Each row comes from the steps of one path. Every step used is in the known rows, and no mark comes twice. Write the path behind each row, first mark first.
(in the rows, 128 means zero)
Known rows
sipasu somi tupaf bativ tanum vanuze fumo: [201  86 119 127 131  80 189 114  79 145 142 151  95 148  74 183 177 126
 185  76 130  74]
sipasu somi tupaf vanuze fumo bativ tanum: [176  75 134 145  74 112 213 148 106 119 119 148  90 167  53 205 187 174
 192  86 155  71]
tupaf vanuze fumo bativ: [149 118 115 119  81 127 164 149 116 119 109 155 100 146  95 191 144 126
 153 121 113  77]
fumo bativ tanum somi teme: [129  89 154 124  93 115 129 138 132 161 122  86  51 139  72 159 198  96
 192  91 208  85]
tupaf vanuze fumo: [153 139 126 120 103 121 161 119 101 110 108 150 116 135 111 153 147 135
 130 143 110  69]
fumo somi tanum bativ: [130 116 136 108 101  70 102 145 146 143 132 118 119 167  87 117 127 100
 144 141 124 126]
somi teme: [103 115 150 121 124 131 124 130 126 144 116 126  96 121 122 122 152 122
 136 112 146 120]
somi tupaf bativ tanum vanuze: [173 102 122 115 147  83 151 106  86 166 149 143  92 124 115 160 180  96
 163  94 145 114]
vanuze fumo bativ tanum somi teme lovag: [149  95 140 119 101 104 148 136 116 182 122 122  49 129  57 176 219  90
 214  86 147  41]
vanuze fumo somi tanum: [138 130 164 142 117  92 133 139 144 126 121 134 131 159 106 130 129 109
 169 121 100  74]
somi tupaf vanuze fumo bativ tanum: [163 102 130 143  94 109 191 136 102 132 122 146  75 149  82 194 189 142
 189 107 148  79]
teme lovag: [132 125 122 111 135 123 130 131 125 157 130 161 135 112 124 131 148 125
 131 116  91 117]
bativ fumo somi: [155 109 155 125 136 117 109 129 143 144 139 113 150 128 123 151 150 138
 159  90 150  86]
sipasu lovag: [133  96 140 113 106 152 135 114 118 147 147 147 123 127 120 114 144 142
 133 117 122  95]
tupaf bativ fumo somi teme: [154  82 171 105 130 114 101 123 109 179 125 126 104 122 104 159 182  99
 163  52 158  70]
bativ fumo: [144 128 132 127 148 134 123 115 124 135 139 118 140 112 136 143 161 135
 140 102 144 124]
sipasu somi tanum: [123 110 155 132 106 119 154 139 140 113 127 138 144 156 103 118 138 143
 136 109 124 141]
bativ fumo somi teme lovag: [134  94 170 100 139 115 106 133 139 188 127 143 126 105 111 149 193 130
 172  62 134  66]
tanum bativ fumo somi tupaf: [157  97 136 131 133  74 105 141 123 161 140 121 111 142 101 158 161 132
 173 111 172 125]
tupaf bativ fumo somi tanum vanuze: [168 106 154  89 141  80 106 119 123 165 147 144 140 134 127 158 168  75
 162  68 119  89]
fumo bativ tanum: [144 101 115 124 108 129 149 136 140 144 144 103 105 141  90 163 154 126
 168  96 148 117]
tanum somi tupaf bativ: [156 100 158 151 126  92 118 132  80 157 120 150  74 137 114 147 171  79
 157 114 175 118]
vanuze fumo bativ tanum: [160 113 107 136 111 123 168 133 129 136 140 108  97 147  79 177 155 124
 187 101 125  85]

Which path is each row?
[132 152 125 117 139  89 147 123 127 123 132 148 119 137 134 135 139  93
 155 130  86 108]
somi tanum vanuze fumo
[181 113 130 123  73 105 164 127 106 126 117 109  70 153  63 193 194 109
 185 123 170  33]
tupaf vanuze fumo bativ tanum somi
[131 115 163 162 128  98 120 138 112 138 120 133  86 135 128 135 161 110
 163 135 187 124]
tanum somi tupaf
[156 127 134 101  78  63 137 134 117 125 112 141 105 171  70 145 146 106
 146 156 105  67]
tupaf vanuze fumo somi tanum bativ
[155 101 131 133  97 112 133 136 134 146 136  89  83 146  81 166 174 103
 183 108 187  93]
fumo bativ tanum somi
[185  83 143 112 134  68 135 118 105 174 145 140 102 141 100 170 166 101
 182  81 151  75]
fumo somi tupaf bativ tanum vanuze
[141 115 169 142 102  99 136 132  97 125 103 151  83 138 122 149 180 121
 146 146 190  97]
tanum somi tupaf vanuze
[133  85 148 107  99 111 131 139 128 190 127 118  58 124  70 164 218  95
 196  79 171  73]
fumo bativ tanum somi teme lovag
[155 113 143 138 138  71 138 144 127 142 125 158 113 143 124 169 126 121
 188 115 122  71]
tanum vanuze fumo somi tupaf
[148  97 171 152 146 103 117 140 133 152 135 133 132 130 131 158 163 146
 178  87 169 107]
bativ fumo somi tupaf
[139  96 141  95 119  91  92 132 132 170 129  99  97 132  85 146 170 118
 161  99 173  97]
tanum bativ fumo somi teme
[144 122 159 100 145  86 107 125 154 146 143 129 151 130 140 145 160 107
 169  89 133  96]
bativ fumo somi tanum vanuze
[161 123 143 134 121 106 129 104 118 135 135  83 100 135  95 131 178 112
 161 131 185  83]
bativ tanum somi
[153  80 135 147  71 118 195 171 109 114 104 177  94 165  76 205 155 167
 176  94 138  91]
sipasu somi tupaf vanuze fumo bativ
[128 124 153 104 124  79 114 138 158 139 132 139 141 147 132 131 125  98
 155 115 115 102]
fumo somi tanum vanuze
[138 118 175 128 134 105 110 130 151 141 137 118 152 139 126 132 163 120
 164  90 139 104]
bativ fumo somi tanum
[148 109 160 166 128  91 138 148 125 136 118 148 112 151 111 156 131 135
 184 115 130  78]
vanuze fumo somi tupaf
[118  85 148 103 112 129 149 144 127 161 114 161 117 123  88 136 168 153
 144  80 118 101]
sipasu somi teme lovag
[136 134 117 107 133  93 114 121 123 142 147 111 118 134 109 122 172 104
 138 127 135 161]
somi tanum bativ fumo
[147  89 149 158 107  99 142 146 123 153 133 110  66 149  88 172 189 110
 203 105 207 114]
fumo bativ tanum somi tupaf
[164 102 171 116 134  98 107 123 119 160 140 134 138 141 114 145 173  89
 157  67 126  96]
tupaf bativ fumo somi tanum
[144 123  92 112 117 107 147 152 133 135 132 147 104 137 115 191 120 102
 172 107 101  97]
tanum vanuze fumo bativ
[160 127 125 111 128  86 128 135 137 134 126 138 130 143 115 165 112 114
 171 120 104  49]
tanum vanuze fumo somi
[180  93 150 114 135 111 105 121 110 163 138 129 137 130 111 165 159 106
 153  68 139  77]
tupaf bativ fumo somi
[170 113 124 143  99 106 150 132 120 136 132  92  74 151  67 179 175  99
 201 112 165  59]
vanuze fumo bativ tanum somi
[158  98 146  99  76 105 164 130 101 170 107 141  44 130  52 189 238 101
 196  95 151  14]
tupaf vanuze fumo bativ tanum somi teme lovag
[114  97 171 119 114 114 110 141 145 153 112 123 108 136 107 132 139 123
 156  99 152  82]
fumo somi teme
[208 107 118  97 128  73 143 103 103 158 144 123 113 144  79 177 153  89
 181  90 108  21]
tupaf bativ tanum vanuze fumo somi
[181 122 123 108 130  79 148 111 134 139 142 109 124 144  92 164 145 121
 186 111 122  30]
bativ tanum vanuze fumo somi
[142 105 131 147  90 114 172 159 106 127 106 174  81 147 106 193 158 135
 172 114 131  99]
somi tupaf vanuze fumo bativ
